Each row was made from one small tree. Brackets hold a mark, then the marks that hang from it, in the order of their numbers. Every link used is in the known rows. Write each row's tree.
Known rows:
[K72 [K397 K286 K441] [K913 K871]]: [ 37  -5  -4 -18 -12 -21  -4   1   5 -17   8   1   1  -6   8  16 -14  -9
   4  11  -5   7 -14   0  -9   6  -3   8  13  -4 -12   5  14   2  -7 -15
  -9   7   3 -10  23   4 -10]
[K441 [K237 [K72 K913]] [K397 K286]]: [ 12   3  10  -4  11   1  -7 -12  -7  -5  -5   3  36  24 -14   1   3   1
   7  -1  16  -2  12 -10 -22  12  11   6  -3  -4 -18   7   3   3  15  -5
   1 -27   1   3  21  -5  -5]
[K237 [K72 K397 K913]]: [ -1   4  10 -16   0  20  -4   3 -11   9   0  -8   2 -17  -2  -2  -5  -9
  -2 -10   3  -2  -5 -12  -2  13 -13  -8   5  -1 -13   9   5  -4   4  -2
  13  14 -20   9   5 -19 -10]
[K237 [K72 K913]]: [-16   7  18  -9   2  12  -6  -2  -9  16   2  -7  11  -6   6  -4   0   1
  -1 -10   0   4  -2  -5  -2  12  -5 -12   2  -8 -10   4  -1   0   6   8
  12  12 -15   3   1  -8  -5]
[K427 K218 [K237 K72]]: [ -2 -19  16   4   3   6  10   4   0  13 -16   7  -1  -7 -10   5 -11   1
  -1   7   4   7   1  10  -2  -2   1   0 -22 -11  12 -11 -22 -12  11  10
  26 -16  -6  11 -25   3  -3]
[K427 K237]: [  4  -4  13  16   2  -1   6   1  10  17 -12   4  -4  -1  -1  -1  -2   2
  -4  -7   7   5   3  11 -11   2   5 -16  -8   5  12   1 -17  -1   9   7
   2  -5 -16  -3  -4  11  11]
[K397 K441]: [ -2  -3   9   3 -12 -16   4   5   2  -4   3  -3   1   5   7   3   1  -9
   3  -7  14  -1   1   7  -7   1   7  -1  -5   1  13   5  -1   4   2  11
  -8  13  -5 -17   3  20  19]
[K397 K286 [K441 [K237 K72]]]: [  5 -14   9  -6 -10 -16 -15  -3 -14 -16  -5   2  22  14 -18   4  -3  -6
   7  -2  18   6   7   3 -12   5  21  18 -18  -7   1  -3  -9  -7  10   4
   0 -16   8 -11   5  17   6]
[K237 [K72 K397]]: [ -1  -7   4  -7  -7  13  -3   5 -12   4  -1  -9   6 -14  -3  -4  -6 -10
  -3  -9   7  -2  -5  -7   2   1  -7   1  -5   3  -2   6  -1  -9   6   0
   7   6 -23   6   4  -7  -4]
[K72 [K397 K286 [K441 K237]]]: [ 31 -10  -6  -4 -10 -20  -8   0  -3 -27  -3   1   4  10 -13   9  -9 -20
   8   6  21   1   6   2 -16   1  21  13 -11   9   6  10   3  -6   9  -6
  -9 -11   3 -10  18  13   4]
[K286 [K397 K441]]: [ -7  -4  10   2 -11 -18   4   5   9 -17  -5 -11 -11  15   8  -1   2  -4
   5  -9  15  10  -5   1  -8  -4  -3  -4   0  -9  17   2 -12  -1   2  17
 -10   7  10 -20   2  17  17]
[K384 K218]: [ -3   2   5  14   6   2   9  -6   2   8  -3  -8  -5   4   3  -9   6  -5
   8  -8  -1  -8   4  14 -22  -3   8   1  -4   4  13   8   5  -1  14  16
  10   7  -2  -1   6   3  11]
[K871 [K913 K286]]: [-23   8   1  23   2   4  11 -12   2   9   9   3 -13   1  15  -6   1   3
   5   1  -1  -9  -6   3   4   3  11 -10  -4  -7   0  -1  14  -2  -7   1
  -9  14 -30  -2   6   0  -4]
[K397 K286 [K441 K237]]: [ 15  -7   8   5  -8 -28 -12  -3  -1 -25  -2   4   9  21  -8   7  -2  -8
   8   1  17   5  12   8 -21   3  29  12 -13   4   8   5  -4  -5  12   6
 -11 -12  11 -18  12  25  18]
[K913 K286 K878]: [ -6   7  -3  18  -2   5  -7 -10  -6   8  -4   0  -1   5   9  -4   7   5
  -6  11 -13  -1  -4   6   8  -4   5  12   6   3  -1  -6   0  -4 -14   5
  -7  -3  -1  -1  -1   2   5]
[K913 K286 K367]: [ -9   9   5   9  -1   2  -3 -16   0   1  14  -1  -1  11   7  -1  12   6
  -2  -5  -6 -16   8   2   1  -3   7 -12   4  11   6  -7   9   2  -7  -1
 -10   9 -15   5 -14   4  13]
[K72 [K913 K367 [K871 [K458 K878]]]]: [-39  10  -9 -11  13  -1  13  -4  16   3  10  10  10  -4   7  -2   0   9
  -9   4  -8  -6   5   6   3  -4  -9 -14  16  13   2   0 -19  13  -1  -1
  -8  -1  -8  -7  -4   5   8]
[K72 K397 K913]: [  8  11   9  -5   0   9  -5   2   3   5   4  -6  -5  -9  11  -1  -4 -19
   1  -5   3  -3  -4  -3  -7   9  -4 -20  10   9  -6  16  10   2   5  -1
   4  19 -21   2  11 -12  -7]
[K427 [K237 K72]]: [ -3 -14  11  10  -2   8   3   2  -5  21 -15   4   9  -5 -11   1  -5   9
  -7  -7   7   8   1   5  -2   5  -1  -9 -14  -3   6  -7 -20  -9   4   9
  13  -9 -18   8 -13   5   1]
[K913 K286 K871]: [-24  13 -11  12   1  -6   0 -13   8   5   5  -1   2  11  29  -2   0   7
  -7   9 -18  -5  -4   1   6  -7  -1   7   5  -4   0 -13   1   1 -22  -2
 -14  -9 -18   1   4   6  11]
[K913 K72 K286 K367 K878]: [  4   8  -8   8   7  -2   1   3  -7   6   5   6  -4   3  -3  -3  19  19
  -4   5 -23   0  10   9  21 -13  -3   8   5   4   2 -10  13   5  -5  -2
  -1   5  26   2 -16   0  -1]
[K427 [K218 K384] [K237 [K72 K913]]]: [  7 -14  29 -15   4  18  -3  -4   3  10  -8  13   8  -3  -7  17  -1  -1
   1   1   7   9  -7   6 -11   6   2 -10  -6 -12   3 -11 -17   5  -3  10
  27  -1  14   8 -32 -19 -11]
[K441 K237]: [-19   9   7  15   3  -4 -11  -5   3  -2  -1  -6   4  14   4  -6  -1  -8
   5 -11  12  -4  17   4 -15  -9  19  -7 -11   6  13  10 -11  -6  12  10
  -6 -11  -5   3   5  13  16]
[K312 K367]: [-14  12  19  16   4  -3 -10   2 -11   4   4   1  -8  -6  18  -9  11 -14
   6  -4   4  -6  15  10   1 -11   6 -17  -2   2  13   4  -8   8  14  12
  10   7  -7  -4  15  18  10]
[K397 K286]: [ 13   3  17  11  -6 -10  -7  -7  -9   1   1   9   4   9   8   1   4  -3
   4   2  -5   5  -2  17  -8   0  15  -5  -1   1   0   6  -4  -2  11   2
  -1  -1 -14 -12  10  11   2]
[K871 K458 K913]: [-25   2   4  22   0   8  23   2   7   7  11   5 -12 -12   8  -9   0   1
   4  -8  15  -1  -8   6   7   5   3 -15  -5   3   8   9  -7   8  14   6
  -1   2 -18  -9   7  12  -3]
[K286 [K397 [K441 K237]]]: [-12  -4   0   8  -3 -18  -2   1  14 -24  -7 -13  -8  27   1  -2  -3  -3
  10  -8  25   7   7  -5 -16  -7  10   2  -9  -4  20   5 -14  -2   9  18
  -9  -9  22 -15   2  19  26]
[K72 [K913 K878]]: [  2   9   9   6   4   3 -11   3   2  15   1   2  -1  -5   9  -4   6   1
  -1   3  -7   6  -3   8  -1   1  -2   1  15   4  -5  11   3   5   3   4
   4   9   8   1   9  -3  -2]
[K237 [K72 [K397 K286 K441] K913]]: [ 34 -13   9 -25 -16  -4 -10   2 -16 -10   2   1   8 -11 -14  12  -8 -13
   3   1   7   5 -12  -7  -6  21  -3   6   5  -7 -18   6  10  -5   4  -7
   8  13  -7  -7  13  -8 -17]
[K441 [K237 [K72 [K913 K286 K367]]]]: [-20  10   4  -7   6  17 -16 -22  -5   1  11  -5  13  13  -7   1  10   9
   1  -6  -1 -15  18 -16  -1   8  10  -8   1   3 -13  -8   2  -3  -6  -1
  -1  -4  -3  17 -13 -13   2]

Write each row's tree:
[  7   3 -14   8   6   4  18   6  -2   2  12   4 -27 -14  -2  -6   5   4
   5  -3 -11 -11   6   3  16  -5  -4 -10  -1   0  -4   2  34   2   0 -16
  -7  21  -5   8  -5  -9 -16]  [K871 [K913 [K72 K397] K286 K367]]
[ 31 -19   2 -15 -20 -10  -1   6 -18 -17  -4   2  13  -6 -16  10  -5 -12
   3   3  13   7 -13   1  -7   8   0  16  -8  -6  -6   1   3 -11   2  -5
   2   6 -11 -11   8   5  -7]  [K237 [K72 [K397 K286 K441]]]
[-12   4 -12   3  -1 -20  -1   2   8 -19 -11 -13  -7  31   1  -7   9   2
   9  -1  -1   9  12  -7   1  -6   5   4 -11  -9  12  -4  -9   4  -3  13
  -9 -14  37 -13   1   7  19]  [K913 K72 [K286 [K397 [K441 K237]]]]
[  9   8 -11   3   2   0   2   5  -6   4  -3  -7  -4  -4   5  -7   6  -8
  -2   4 -17   0  -2  -2  11  -6  -4  -6  -3   6  -2   4  12   3  -5  -7
   0   8 -10   2   5 -11  -2]  [K913 [K72 K397] K286]
[ 14   5   5  12   9 -17  -2 -14   4 -14  -7   5  21  31  -5  -1   6  -4
   7   0  18  -7  16   4 -22  -3  24   9  -9   8   0  13   1   2  19  -2
 -15 -33   4  -5  20  14   9]  [K441 K237 [K397 K286]]
[ 15 -19   2  -1   0  16   7   6  -6  13 -18   3  -1 -17 -16   2 -11  -3
  -9  -4  11   4  -6  -4  -1   2  -4  -6 -10   3   2  -1 -12 -12   4   0
  15  -4 -22  12  -6  -4  -8]  [K427 [K237 [K72 K397]]]
[  2   5 -16  13   6   6  16   8  -1   6   3   1 -20 -13   7 -10  -1  -4
   6   2  -9  -2  -4   1  15   3  -3  -7  -4  -8  -5   5  25   3  -1 -12
  -3  17 -15   1  12 -13 -18]  [K871 [K913 [K72 K397] K286]]
[-21  12 -11   6   2  -9   6 -13  14  -9  12  -8 -11  24  25  -1   6  20
  -4   1 -18  -7  -1  -8   3 -18 -12  -3  12  -7   3 -18   2   0 -17  -5
 -21  -8   5   6 -14   6  10]  [K913 [K286 K397] K367 K871]
[-16   8 -15 -15   9  11 -12   2   5  -1   0  -9  10  -5   1   0 -16  -5
  -2  -1  -2  -5   3 -18  -4   0  -8   8   1  -4 -15   1  -3  -6   0 -10
   3 -13  -4  20  13 -10 -12]  [K441 [K237 [K72 K397 [K913 K871]]]]
[-14   9   1  -1  -3  -8 -13 -15  14 -21  -6 -14  -5  35   9   2   5  -2
   6   0  10   4   7 -17 -13   7   4  -8   3  -5   2   0  -7   5 -10  14
 -10  -5  21 -12   6   1  18]  [K72 [K913 [K286 [K397 [K441 K237]]]]]
[ 43 -11   5  -6 -16 -15   0   4  -8 -19   1   2  -2  -2  -9  11  -6 -18
   5   4  13   5  -9   7 -11   4  10   7  -4   3   2  11   9  -4   2  -5
  -7  10  -7 -18  15  12   0]  [K72 [K397 K286 K441]]
[  8  10  -6 -12   4   4   1   0  14  -1  20  -6 -11 -10  14   6  -4  -2
  -1  -5  -6 -10  -2  -6  -3  -6 -13  -9  20   8  -9   6  19   5  -2 -17
  -8  14  -6  13  -1  -6  -5]  [K72 K397 [K913 K367 K871]]
[  9  -5  -3 -22 -12  12  -6  -8  -9  -3   4  -9   4  -8  -2   7  -2 -12
  -3  -1   3  -4 -10 -20   1  19 -11   3   3  -3 -17  -3  11  -2 -19  -5
   1  16 -15  -1   5 -15  -8]  [K237 [K72 [K397 K441] [K913 K286]]]
[ 19 -25   9 -16  -6  20   3   0   3   3 -11  12  -1 -13 -15  16  -9 -10
  -1   3  16   6 -11   4  -6  -3   2   2 -17  -1  14  -7 -18  -6  -1   1
  24  -5   5  14 -31 -15 -12]  [K427 [K218 K384] [K237 [K72 K397]]]
[ 14  -6   0  -6  -1   5 -13  -1 -16 -11  -5  -2  19   1 -14   3  -6 -10
   5   0  11  -1   4  -5  -9   5  17  13 -13   4 -10   7  -2 -15  17  -6
   3 -17  -9   6  12  -1 -10]  [K441 [K237 [K72 [K397 K286]]]]
[ 27 -10  -2  -5   4  21  -2  10  -4  22 -17   3  -1 -27 -21   6  -8   4
 -10   5   2  10 -12  -7   4  10 -17   5   7   3 -11   1  -7  -8   2  -5
  20  -2   7  16  -2 -21 -23]  [K427 [K237 [K72 K397 [K913 K878]]]]
[ 35  -4   3 -12  -3  13 -17   2 -20   5  -4   8   8 -16 -13   3  -1   0
  -2   9  -6  11 -14  -3   3  12  -3  17  13   0 -23   6   8  -6   1 -10
  12   2   9   6  15 -19 -28]  [K237 [K72 [K397 K286] [K913 K878]]]
[ 20 -22   3  -3   1  11  11  10   2  10 -17   6  -6 -19 -16   7 -19 -10
  -2   7   8   4  -5   1  -3  -3  -7   1 -19  -4   7  -6 -12 -16  11   1
  28 -10 -12  16 -17  -6 -11]  [K427 K218 [K237 [K72 K397]]]
[-17 -10   1  -5  -9  -8  -8   1  -7 -11  -2  -8  14   5 -15   1  -5  -5
   4 -12  26  -3  12  -4  -9   2  14  11 -21  -3  10  -3 -13  -7   7  13
   2 -13   3  -4  -3  17  15]  [K397 [K441 [K237 K72]]]
[-16  -5   9 -13  -5  -3  -9   1   4 -16 -11 -17   3  19  -7  -1  -2  -1
   9 -14  20   7   3 -19 -10  10  -2   1  -3 -15   1  -1 -18  -2   6  14
   3  -5  22  -6   1  -2  10]  [K286 [K397 [K441 [K237 [K72 K913]]]]]
[-29  13 -19  11  -3   4   8 -11  10   6   7  -1   5   6  25  -3   1  10
 -10  11 -15  -2  -9  -4  10  -3  -7   3   2   6   4 -12 -15  11 -16  -3
 -13 -15 -10  -5   1  12   7]  [K913 K286 [K871 K458]]
[-45  11  -9  -7  11   0   8  -3  13   6  -2   8  13  -2  13  -8  -4   3
  -9  10  -9   5  -5   5   0   0  -6 -11   9   7   1   4 -28  11  -4   4
  -6  -5 -17 -11  13   4   7]  [K72 [K913 [K871 [K458 K878]]]]
[  0   6 -22  -3   0  -3  17  21   8  -1   1  -3  -3 -16  10  -9  -3  -1
  -5   4 -17   7  -8  -2  18 -15 -19   3  -1   7   2   4  -9  13   6 -14
  -2  -6   3  -2   7   4  -5]  [K913 [K72 K397] [K871 K458]]
[ 25   4 -20   2   5   4   1   9  -6   2   3   4  -7  -9 -11  -1  13   6
  -5   6 -20  -5   2   3  20  -9  -8  11  10  11  -4  -3  22   2  -7 -14
  -2   8  20   9 -10 -10 -12]  [K913 [K72 K397] K286 K367 K878]
[ -3  -6  19  -3   6  15  -3   1   1  23 -11   2   5  -7  -8  -1  -5   9
  -4  -8   2   8  -2  -2  -3  15  -8 -18  -2  -8  -5  -3 -12  -2   3   7
  19  -1 -13   7  -8  -8  -5]  [K427 [K237 [K72 K913]]]
[-16   4 -16  27  -1  13  19  -5   4   6  17  14 -17 -13  -4   0  11  20
  -2   5  -1 -10  -5   1  21  -1   0   4   6  10   4  -6   6   6  -8  -5
 -11  -5   8  -3 -10   2 -10]  [K871 K458 [K913 K286 K367 K878]]
[ 22   0   0 -19 -11   2   1  -7   6 -12  18  -5  -8  -3  -1  13   5  -9
   2   0   6 -13   0 -12  -3   8  -6  -9  13  11  -5   2  24   7 -16 -11
 -11  21  -1  -2  -4  -7   1]  [K72 [K397 K441] [K913 K286 K367]]
[ -3  11 -25   8   8 -12   1   3   2   5   7   7  -4  -1   6  -6  11  25
  -8  12 -36  -3   6   9  24 -25 -10  21  11  -2   0 -19  14   6 -15 -12
  -9  -4  27   9 -14   4  -4]  [K913 K72 K286 K367 K871 K878]
[ -6 -11   7  -6   9   6   5   2  12  15  -9   9  -3 -11   5  10 -21   7
  -3  14 -12   8  -5   6   0   2 -15   1  -8 -20  -2 -17 -13  -5  -5   0
  28 -18   1  16 -19  -6  -7]  [K427 K218 [K237 [K72 [K913 K871]]]]
[-21  11 -22  14   3  -8  -3 -10  10  -2  -7  -3 -15  18  22  -6   3  21
  -8  14 -23   5 -14  -4  11 -12 -12  21  16  -9  -1 -15  -4  -4 -24   2
 -15 -16  24   3   2   5   3]  [K913 [K286 K397] K871 K878]
[ -8  12 -24  13   9 -10  -1   4   0   7  -5   4   0   3  17  -8   3  17
  -9  17 -38   6  -3   8  22 -13  -8  24  10  -7  -4 -13   4   7 -18  -9
  -4 -10  20   2   0   3   0]  [K913 K72 K286 K871 K878]
[ -3   1   8 -10   5  13 -11   2 -11  15  11   6   5 -11  -8  -3   7  13
  -3  -9  -4  -4   3   0   9   3 -10   3  14  -1  -9  -2   7  -1   6  -1
   9  11  13  11 -12  -9 -11]  [K237 [K72 [K913 K367 K878]]]
[ 40 -11 -13 -11  -4 -17   6  28   0  -9   6   4 -13 -14 -23   2   5  -1
   1  -1  -2   3   3   8  12 -14  -7  16   5   5   9   6  21   5   8  -8
  -3  12  39  -7 -12   5  -3]  [K913 [K72 [K397 K441]] K367 K878]
[ -7  13  -4   5   6  -2  -6   4  11  10   2   3  -4  -8  21  -3  -4   8
  -6   8 -15   4  -6   5   2  -6 -11   9  21  -2  -7  -1   3   7  -8  -2
  -3   3  19   3  10   0  -3]  [K72 [K913 K871 K878]]
[-29  15  -5  -9   5  12  -4 -15   2   0  -3 -14  -4  13  22  -6  -1  18
  -6   1 -23   4 -14 -17   6   5 -21   1  16 -23 -16 -18  -7   1 -23   2
  -1  -5   0  10  -3 -15  -2]  [K237 [K72 [K913 [K286 K397] K871]]]
[  9 -12  24   4   1   2   7  -5  16   2  -6  18  -7   5   1  15  -2  -9
   3   5  10   7  -1  20 -13 -10  14  -9 -13  -1  22  -4 -19   6  -1  13
  10  -7  15   0 -29   1   7]  [K427 [K218 K384] K237]
[-36  -3  -8   6  13  -4  34  16   3   6   5  18  -8 -14 -13 -12   6  11
   3  -1   2  -1  11  19  16  -6   2 -16  -6   5  11   7  -6   8  22   2
  -4  11  -4 -13  -5   4  -3]  [K871 [K458 K878] [K913 K72 K367]]
[ 18  -2   5 -16 -10  -5  -3   6   6  -9   4 -10  -5  -9   1   6  -7 -20
   3  -4  14   2  -5  -5  -9   8  -7 -10   8   6   1  15  10   5   1   0
  -4  24  -7 -10  14  -4   1]  [K72 [K397 K441] K913]
[  1  12   1   6   5  11 -11 -12   1   8  14   2  -5   1   4   2  14  13
  -3   6 -15 -10   4  -1   7   3  -3  -4  20   8 -10  -3  14   5 -13  -2
  -5  11   8   7 -10 -11  -2]  [K72 [K913 K286 K367 K878]]
[ -2   6  -6  13   4   1  -2  -9  -3   4   9   5  -1   4   2   0  14  12
  -5   5 -10  -9   4   6   9  -8   5   8   8  11   4 -11  10   0 -13  -4
 -10   2   7   3 -13   4   6]  [K913 K286 K367 K878]
[-55   2 -18  19   8   8  23 -13   1   5  -2  14  -4  -5   3  -9  -2   2
  -4   7   5  -7  -3   5   7   9  12 -11  -6   8   2   4 -18   1  -7   6
 -11  -2 -33 -18  11   1   4]  [K871 [K458 K878] [K913 K286]]
[ 15  -5 -11  -5  -3 -16  -1  21   4 -17  -8 -10   0   2 -12  -2  -4 -15
   7  -6  13   2  14   0   0  -7   7   7 -16   5  10  15   2   2  13  -2
  -2  -5  18  -5   9   8   8]  [K913 [K72 [K397 [K441 K237]]]]
[ 39  -8  -4  -3  -4 -27  -5  14  -5 -24  -6   2   2   9 -18   4  -3 -10
  12   4   8  10  12   8  -4  -5  18  15 -15   4   3  12   4   1  17 -10
  -6 -10  24 -11  15  11   2]  [K913 [K72 [K397 K286 [K441 K237]]]]
[-20  -8  -1  -3  -5 -10  -6   5   4 -20 -11 -15   2  19 -11  -3  -3  -2
   7 -13  26   3   8 -12  -8  -2   1   7 -15 -12  12  -4 -21  -8   4  17
  -3 -15  18  -6  -4  12  15]  [K286 [K397 [K441 [K237 K72]]]]
[ -9   2  20 -13   2  12  -5   0  -8  12  13  -1   5  -4  -5  -2   8   6
  -1 -19   0  -5   7  -2  -1   8  -6 -16   9  -4  -8  -2   3   1  10   2
   6  13 -11   7 -14  -8  -3]  [K237 [K72 [K913 K367]]]
[-15   6   4  18   5   5  15 -13   5   6  22   8 -15   1   8  -2   5  11
   5  -7   1 -18   3   3   4  -2  10 -14   0  -2   0  -2  22  -2  -3  -4
 -14  16 -19   5  -9   3  -2]  [K871 [K913 K286 K367]]
[-22   8   6  -9   3   5  -5  -3   0  13   4  -5  11  -6  17  -3  -8   5
  -5  -4 -14   2  -6  -2   4   4 -12  -3   9 -14 -12  -7  -4   0  -3   0
   4   1  -9   8   0  -4  -5]  [K237 [K72 [K913 K871]]]
[  9   0   0 -10   2  18 -10   8 -11  10  -6  -4   5 -22  -8  -2  -3  -2
  -5   1  -2   3 -10 -10   7   8 -16   9  10   1 -15   9   7  -6   1  -4
  14   6   2  14   7 -21 -22]  [K237 [K72 K397 [K913 K878]]]
[ 14   8 -10  -4   2   2   4   5  -4   2   9  -4  -9  -3  -4  -5  11   0
  -1   0 -15 -11   8   1  13  -8  -6 -11   3  10   2   0  20   4  -1 -14
  -7  14   1   6  -9  -9  -1]  [K913 [K72 K397] K286 K367]
[ 18  -3 -12  -7 -11 -11   7  10  -6 -10  -4  -5  -4  -1   0   1   3 -11
  -1   3  -7  -2  -3  -1  11  -1  -2   4  -6   1   4   1  14   6 -13  -8
  -4  12   3 -12   3  -2   6]  [K913 [K72 [K397 K441]] K286]
